Each row was made from one path, in order. Every step used is in the known rows, and no mark comes twice. Write each row's path.
Known rows:
dafutiz patetu: [ 1.46  2.27  0.89  0.67 -0.15 -0.54  0.00 -0.43  1.43  0.40  0.54 -0.05
 -0.57 -2.43  0.17  1.69 -0.95 -0.33 -1.12 -0.85]
patetu dafutiz raduk: [ 0.61 -0.04  0.52 -1.85  0.26 -2.08  0.66 -2.12  0.95  0.84 -0.28 -0.08
  3.07  0.60  1.46  1.58  0.59 -0.33 -0.86  0.29]
vuseg raduk dafutiz patetu: [ 0.45  2.44  0.72 -2.20 -1.46 -0.96 -2.24 -2.03 -0.20 -0.37 -2.02 -0.27
  2.14 -1.06 -3.36  1.88 -1.82  0.91 -2.43  0.18]
vuseg raduk: [ 2.03  1.43  0.45 -0.64 -2.40 -2.82 -1.31 -3.83  0.95 -3.24 -1.04  0.38
  2.70 -0.67 -4.20  2.13 -2.67 -1.54 -0.98  1.12]
dafutiz patetu sigul: [ 1.36  3.08  1.44  0.45 -1.25 -0.87 -0.91 -0.09  0.51  1.62  2.22 -0.39
  2.05 -2.14  1.00  2.08 -0.69 -0.26 -0.24 -0.79]
raduk dafutiz patetu: [ 0.40  2.31  0.90 -0.25  0.58  0.00 -2.06  0.48 -0.31  1.50 -1.49 -0.05
  1.25 -0.59  1.23  0.40  0.93  1.23 -3.17 -1.45]
vuseg raduk zive patetu: [ 0.43  2.96 -0.71 -1.44 -2.25 -1.29  0.62 -2.17  1.88 -1.65 -1.32  0.71
  2.47 -2.86 -3.33  1.18 -3.00 -0.97 -1.84 -0.52]
raduk dafutiz: [ 1.23  1.19  0.65  0.64  0.08 -1.37 -2.69 -0.67 -0.28 -0.57 -1.92  0.67
  2.99  1.08  1.07 -0.29  1.32 -0.06 -2.98 -0.91]
sigul patetu: [ 2.77  1.32 -1.07  2.85 -2.45  0.55 -1.07  0.65  0.73 -3.80 -0.81  0.64
  0.72  0.94 -0.88  0.94 -2.82 -2.22 -1.15  2.73]
patetu sigul: [ 2.54  1.92  1.24  1.56 -2.29 -2.96 -2.11 -1.54  0.13 -0.91  2.32  0.50
  5.68  0.41  1.20  1.39  0.04 -2.13  0.35  0.00]
vuseg raduk dafutiz patetu sigul: [ 0.37  2.82  0.93 -2.28 -1.97 -1.17 -2.69 -1.86 -0.73  0.21 -1.18 -0.45
  3.43 -0.92 -2.96  2.03 -1.59  0.88 -2.03  0.17]
sigul patetu dafutiz: [ 3.04  1.02 -0.72  1.60 -2.24  0.01 -0.52  0.92 -0.29 -2.61 -0.28  0.76
  2.25  1.51  0.36  1.15 -1.33 -1.28 -1.22  2.46]
dafutiz raduk vuseg: [-2.16 -1.12 -1.49 -1.51  0.99 -0.27  1.90 -2.55  3.56  1.41 -0.80 -0.50
  1.63 -0.67  0.86  0.89 -3.34 -1.13 -0.40  1.78]
zive raduk dafutiz patetu: [-0.77  2.91  1.15 -0.96 -1.14 -0.03 -0.50  0.19 -1.74 -0.47 -2.48 -1.12
 -0.84 -1.70 -0.44 -0.45 -3.57  0.71 -1.72 -2.13]
raduk mulopu patetu dafutiz: [ 2.66  0.48 -0.72  1.48 -2.16 -0.63  2.09  1.37 -0.22  1.01  0.84 -0.07
  4.05  1.31  1.36  2.46 -1.48 -0.91 -4.72 -2.68]
mulopu patetu dafutiz raduk: [ 2.02  0.67  0.09 -1.21 -1.93 -0.26  3.59 -1.19  0.84  1.32 -1.25  0.52
  1.85  0.21  0.69  2.99 -4.20 -0.24 -2.66  0.12]
mulopu raduk dafutiz: [ 1.76  0.27  2.10  0.67 -0.52 -0.51 -0.47  0.04 -1.29  0.09 -2.09  1.37
  2.79  1.33  0.50  2.92 -1.72  1.12 -2.45  0.24]
mulopu raduk vuseg: [ 1.49 -1.18  0.73  0.98 -0.25 -0.79  2.67 -0.91  0.81  0.17 -0.32  1.85
  3.30  0.11  0.98  3.03 -4.30 -0.04 -0.82  1.69]
raduk zive: [ 0.91  0.41 -1.34  1.66 -0.35 -0.91  0.88 -1.37  2.99 -0.44 -0.24  0.58
  2.10 -1.76  1.90  0.32  2.05 -0.92 -1.81 -1.23]
zive patetu dafutiz: [ 2.22  4.36  1.21 -0.55 -0.90 -2.42  1.43  0.61  0.04 -1.17  0.03  2.23
  2.68 -1.70  0.31 -0.33 -3.06 -2.00 -1.66 -1.99]

Which path is each row?
[ 1.26  0.71 -1.11  0.19 -1.75  0.81 -0.07  0.65  0.36 -1.36 -0.90 -0.07
  1.46  1.41  0.17  1.51 -2.07 -0.93 -1.09  2.94]
sigul patetu dafutiz raduk
[ 0.58  2.87 -0.86 -0.02 -0.39 -0.86  2.43  0.45  1.98  0.50 -0.20  1.48
  2.59 -2.93  2.12 -0.48  0.18 -0.75 -2.33 -2.55]
raduk zive patetu dafutiz
[-0.26 -0.29 -0.37 -1.97  0.42 -1.30  1.55 -1.86  1.66  1.91 -0.40 -0.28
  3.11 -0.18  2.36  1.34  1.80  0.31 -1.31 -0.33]
patetu dafutiz raduk zive
[ 0.82  1.70 -0.01  0.29 -3.06 -0.42  2.55  0.85 -1.72 -0.88 -0.90 -1.09
  1.13 -0.41 -0.34  1.05 -5.24 -0.80 -2.83 -2.98]
zive raduk mulopu patetu dafutiz
[-0.95 -0.06 -1.26 -0.60 -0.94  0.85  1.79 -0.33  1.97  1.93 -0.91 -1.53
  1.11  0.41 -0.09  2.62 -3.40 -0.99 -3.23 -0.70]
dafutiz raduk mulopu patetu
[ 0.35  2.78  1.27 -0.38 -0.19 -0.20 -2.71  0.73 -1.05  2.37 -0.25 -0.29
  3.12 -0.37  1.73  0.64  1.12  1.27 -2.49 -1.40]
raduk dafutiz patetu sigul
[-0.45  0.77 -0.37  0.00 -1.19 -1.30  2.29 -1.50  0.40 -1.91 -0.97 -0.10
  0.93 -1.69  0.07 -0.74 -5.91 -1.42  0.10 -0.37]
zive raduk vuseg
[-2.51  2.05 -1.09 -1.81 -0.21  0.53  1.54 -0.82  3.09  2.09 -0.77 -0.58
  1.32 -2.36  0.88  0.72 -2.06 -0.82 -1.20 -0.69]
dafutiz raduk zive patetu sigul
[-0.14  2.19  0.91 -0.30 -1.43 -0.93 -0.85 -0.55 -1.66 -2.04 -2.75 -0.62
  0.40 -0.55 -0.47 -0.89 -3.29 -0.25 -1.61 -1.74]
zive raduk dafutiz
[ 1.18  1.04  2.25 -0.02 -0.25  0.50 -0.03  0.73 -1.27  1.57 -1.84  0.91
  1.52  0.19  0.59  3.40 -1.99  2.04 -2.63 -0.11]
mulopu raduk dafutiz patetu
[ 1.21  1.60  0.84  0.77 -1.00  0.19  2.79  0.60  0.72  0.28 -1.16  1.90
  1.72 -1.70  0.59  2.72 -3.18  0.14 -2.01 -0.79]
mulopu raduk zive patetu
[ 0.47  4.05  0.88 -2.00 -0.47 -1.51  1.86  0.34  0.70  0.06 -0.63  1.41
  1.91 -1.75  0.06  0.06 -3.76 -1.59 -1.49 -1.51]
zive patetu dafutiz raduk
[ 3.37  2.03  0.59  1.23 -3.68 -0.85  1.64 -0.84  0.31  0.04  0.54  0.92
  3.66  0.06  0.52  2.78 -4.61 -1.49 -1.84 -0.07]
mulopu patetu sigul
[-1.05  0.35 -0.99 -0.78 -1.46  0.71  1.35 -0.15  1.51  2.48 -0.09 -1.71
  2.35  0.60  0.35  2.77 -3.25 -0.95 -2.83 -0.76]
dafutiz raduk mulopu patetu sigul
[-0.16  3.44  0.25 -2.23 -0.02 -1.33  2.77  0.38  1.10  0.83 -0.38  1.56
  2.54 -1.97  0.67 -0.27 -4.42 -1.46 -1.39 -1.09]
zive patetu dafutiz raduk vuseg
[ 1.06  0.51 -1.44  0.52 -1.82  1.14 -0.04  1.54 -0.01 -0.78 -0.48 -0.48
  1.98  1.81  0.44  1.56 -1.74 -0.86 -1.97  2.12]
sigul patetu dafutiz raduk mulopu
[ 1.54 -0.30  0.65  1.43 -0.78 -0.12  2.03 -0.55  0.99  0.26 -0.94  1.34
  2.16 -0.63  1.05  3.34 -1.18  0.53 -1.68  0.07]
mulopu raduk zive
[ 1.44  0.46 -0.56 -1.27 -1.75  0.26  4.25 -0.98  1.49  1.95 -1.34  0.38
  1.82 -0.37  1.33  2.82 -3.35  0.23 -2.98 -0.33]
mulopu patetu dafutiz raduk zive
[ 1.35  0.06 -0.50 -1.47 -1.49 -0.01  4.56 -1.17  1.37  1.99 -1.03  0.63
  2.49 -0.01  1.32  2.63 -4.85 -0.09 -2.51  0.51]
mulopu patetu dafutiz raduk vuseg
[ 1.00  1.81  0.49 -1.56 -1.73 -2.02 -2.67 -2.79 -0.26 -1.77 -2.32  0.20
  3.40  0.07 -3.42  1.43 -1.45 -0.04 -2.37  0.58]
vuseg raduk dafutiz
